In the rows, 128 means zero.
Known rows, with every step that occurs:
zove > nudi: [137 119 132 129  88 134 179 115 175 103 150 116 128 132 104 160 149 133
 134 121 121 134 133 124 130  96 144 100 143]
vanet > darivag > pafe > nudi: [137 108 125  80 103 142 111 100 124  93 165 187 157  76 148 162 141 162
 125 106 144 158 166 110 101  63 135  63 114]
fupid > fali > nudi > vanet: [ 81 134 134 106  96 149  84 162  64  98 138 100 146 157 144  87 135 150
 126 140 153 143 119 145 110 103 155 100 145]
fali > fupid > nilo: [154 120 134  97  94 117 111  97  80  99 144 128 153 134 124 117 121 163
 141 141 221 105 150 127  92 103 144 118 114]
fali > fupid > nilo > nudi > vanet > darivag: [135 140 120  94 107 139  90 126   4  94 145 130 145 132 146 100  93 191
 143 156 211 123 144 136  77  82 111  78 137]
darivag > pafe > nudi: [132 114 133 104  97 132 108 111 146  96 151 191 153  91 134 147 160 127
 124 108 139 151 148 123 112  85 145  79 121]
vanet > nudi > fali > fupid > nilo: [122 130 127  88 121 108  66  78 123  62 134 139 174 124 129 115 126 159
 146 141 225 121 161 136  78 144 137 122  97]
nilo > fupid > fali > nudi: [ 81 117 139  95  88 139 130 119  96  99 153  95 145 142 131 105 137 172
 136 141 193 140 138 128  86 111 164 125 137]
fupid > fali > nudi > vanet > darivag: [ 89 132 124  78 103 158  93 151  37  97 153  97 149 145 158 103 116 191
 128 136 164 150 140 130  96  81 146  83 140]
zove > nudi > vanet: [131 134 139 142  93 138 151 143 148  99 144 125 134 152 117 138 165 123
 130 133 109 128 119 137 135  82 143  80 155]
pafe > nudi > fali > fupid: [127 130 140  99 107 121  67 100 142  79 142 173 170  98 144 129 156 134
 125 126 165 143 143 131  92 116 150 106 117]
nilo > fupid > fali > nudi > vanet > darivag: [ 76 129 136  84 101 152 113 133  47  95 163  99 155 149 159 101 130 202
 134 150 195 138 143 126  78  75 154  84 146]
fali > nudi: [119 131 124  98  89 145 123 141 111 116 142  93 136 144 127 111 113 146
 130 125 115 143 128 130 118 107 156 104 127]
fupid > nilo > nudi: [130 123 114 109  94 135 141 101  66  90 136 116 118 137 105 115 108 149
 144 140 157 126 137 137 103 123 128 105 136]
pafe > nudi > vanet > darivag: [142 126 133 100 104 139 100 143 116  92 155 169 149 121 158 132 155 146
 124 120 130 134 140 128 119  74 144  48 133]
zove > nudi > fali > fupid: [124 131 133 117 104 126 133  88 158  85 146 129 158 115 118 152 145 144
 133 134 156 143 141 126  93 104 132 118 134]
nilo > nudi: [126 136 114 124  96 144 140 124 105 104 137 110 109 119 110 121 106 129
 139 128 111 147 126 136 112 124 135  97 146]
dizop > nudi: [150 130 122 117 104 128 163 112 147  90 143 102 157 134 133 135 156 144
 140 137 117 119 146 110 116  95 139 102 125]
vanet > nudi: [134 133 126 108 106 122 121 133 184  91 139 120 136 121 117 125 135 127
 142 116 136 130 145 132 124 132 154  94 118]
zove > nudi > nilo > fupid: [121 118 139 137 101 128 208  77 167  83 144 136 140 130 119 157 160 165
 146 144 139 139 148 124  95 115 120  91 148]
zove > nudi > fali > fupid > nilo: [129 117 134 104 104 117 132  66 115  74 145 134 167 131 117 147 142 162
 140 143 204 127 153 128  87 106 124 129 121]
darivag > pafe > nudi > vanet: [118 130 141 126 101 138  79 134 123  91 145 195 161 114 149 129 176 114
 120 120 120 146 133 135 117  68 146  60 135]
zove > nudi > vanet > darivag: [139 129 130 113  98 145 161 130 125  97 158 123 140 136 132 154 144 165
 131 128 124 134 139 121 123  59 132  62 149]
nilo > fupid > fali: [102 111 141 116  91 128 147  90 124  86 156 109 137 123 117 126 148 158
 141 140 206 123 149 121  90 111 164 116 146]
darivag > pafe: [119 125 123 112  95 141 130  96 114 101 149 135 146 102 119 142 124 138
 130 123 128 146 146 118 104  82 141  90 127]
zove > nudi > vumi: [134 104 138 102  90 131 178 113 163 104 154 115 137 142 118 167 135 126
 136 108 154 119 128 115 138  90 158 116 141]

Rows:
[113 150 123 137  98 148 114 147  86  99 130 117 117 141 122 100 122 118
 134 139 102 140 113 147 116 109 136  79 163] => nilo > nudi > vanet
[ 84 123 120  97 108 142 126 110  70  81 129 113 141 133 142 107 112 184
 136 140 156 160 146 133  90 142 130 109 132] => fupid > fali > nudi > nilo
[110 128 135  94 111 128  58  82 125  77 144 197 186  74 150 141 155 135
 122 122 169 161 156 125  75  93 137  98 111] => darivag > pafe > nudi > fali > fupid
[ 99 141 118  80 105 165  92 138  41 110 156 126 164 125 161 115 104 179
 123 129 117 164 148 121  91  44 131  60 128] => fali > nudi > vanet > darivag > pafe
[ 95 131 133 107 102 140 155 104  96  96 137 115 149 148 142 108 120 179
 140 148 133 148 143 132  78 121 134  98 130] => fali > nudi > nilo > fupid
[144 141 118 104 115 140 146 123  89  85 151 106 166 143 159 130 150 171
 136 147 122 120 152 107 108  61 130  64 132] => dizop > nudi > vanet > darivag
[ 86 106 131  66  94 141 109 129  76 103 148  91 143 150 140 115 105 156
 131 117 198 134 126 123 113 115 173 134 130] => fupid > fali > nudi > vumi
[ 89 116 135 121 107 128 163  67  97  66 139 125 142 123 132 127 139 183
 146 152 195 135 159 125  74 136 132 104 142] => nudi > nilo > fupid > fali
[129 144 123 107 120 122 116  81 133  72 138 113 187 118 150 128 150 158
 138 154 152 128 150 111  80 105 131 121 114] => dizop > nudi > fali > fupid
[128 120 111  85 103 148 138  82  83  97 162 134 150  86 135 154 103 177
 132 122 137 152 168 102  91  60 128  75 121] => vanet > darivag > pafe
[ 89 122 134 113 122 116 139  90 157  56 135 140 147 116 135 121 149 175
 155 143 213 137 163 131  79 165 136  97 127] => vanet > nudi > nilo > fupid > fali
[116 114 134  83 110 119  60  60  81  68 145 207 192  92 147 137 152 154
 128 134 217 144 169 128  67  94 130 109  99] => darivag > pafe > nudi > fali > fupid > nilo
[ 72 131 121  74 106 164  80 133  17  94 157 124 165 119 163 111 112 193
 125 132 174 172 153 123  81  57 136  74 134] => fupid > fali > nudi > vanet > darivag > pafe
[139 146 129 130 109 132 135 135 114  86 137 111 164 159 147 116 171 133
 134 149 113 116 135 122 120  85 140  80 140] => dizop > nudi > vanet
[127 118 132  83 107 119 119 121 175  93 143 122 142 136 131 131 117 120
 142 103 176 115 135 122 130 130 168 107 116] => vanet > nudi > vumi
[101 129 105 108 107 138 118  62  46  68 132 118 135 128 109 118 102 151
 142 147 147 141 145 137  84 135 120 115 133] => fupid > nilo > nudi > fali
[117 121 129 107 105 128  96  90 146  73 141 164 154 110 135 140 160 122
 124 118 110 148 146 131 111 123 149  95 124] => pafe > nudi > fali
[119 138 128 105 107 131  97  86 112  85 138 121 161 112 134 124 119 149
 132 138 157 136 146 125  81 112 142 115 125] => nudi > fali > fupid
[113 126 132 129 106 127 175  76 125  81 137 127 142 129 130 130 136 165
 145 151 143 132 154 123  86 121 129  88 135] => nudi > nilo > fupid
[ 98 105 145 116 108 118 140  87 139  58 142 179 150 113 146 133 178 167
 139 138 198 141 157 131  84 141 138  92 137] => pafe > nudi > nilo > fupid > fali
[128 124 128  92 105 120  92  59  64  75 139 130 166 129 126 122 118 164
 137 150 206 118 158 127  74 116 133 126 113] => nudi > fali > fupid > nilo
[131 115 137  87 106 109  68  72  91  68 140 182 177 119 142 128 153 151
 131 135 216 123 159 135  82 118 141 119 106] => pafe > nudi > fali > fupid > nilo
[ 72 134 146 116  94 144 106 146  83  96 149 101 153 162 143  87 151 164
 131 151 180 135 125 142  89  94 163 105 150] => nilo > fupid > fali > nudi > vanet
[128 144 129 119 102 132  81 132  37  94 130 135 143 149 132  86 113 148
 143 159 194 118 124 151  90 103 124  96 144] => fali > fupid > nilo > nudi > vanet
[ 78 104 144  70  91 136 131 113  95 102 158  94 153 153 143 111 120 168
 138 127 231 124 129 120  92 109 179 139 134] => nilo > fupid > fali > nudi > vumi
[113 145 128 100 122 115  70 101 159  73 135 135 165 105 131 118 128 142
 140 128 176 142 152 133  87 140 144 111 109] => vanet > nudi > fali > fupid
[100 145 111 107 111 164 112 121  38  95 150 140 138 100 141 127  96 162
 133 132 118 166 145 126  88  62 112  51 149] => nilo > nudi > vanet > darivag > pafe
[140 116 126  92 104 125 165 105 138  93 147 103 164 149 148 141 139 136
 140 127 157 102 139 100 122  96 154 117 123] => dizop > nudi > vumi
[122 116 144 122 106 121 148  88 157  74 141 183 150 117 144 135 171 151
 138 136 152 136 153 130  95 125 136  78 129] => pafe > nudi > nilo > fupid
[109 147 134 114  92 151  94 164  83 113 137 103 146 165 139  90 127 139
 124 134  99 143 114 142 120  88 155  83 141] => fali > nudi > vanet
[133 136 123 104 102 147 125 129  81  97 152 116 141 136 142 127 121 161
 131 132 128 130 143 123 112  67 139  57 140] => nudi > vanet > darivag
[114 135 132 120 120 116 152  92 172  70 133 142 145 124 132 126 143 161
 153 139 164 137 158 131  89 153 132  84 121] => vanet > nudi > nilo > fupid
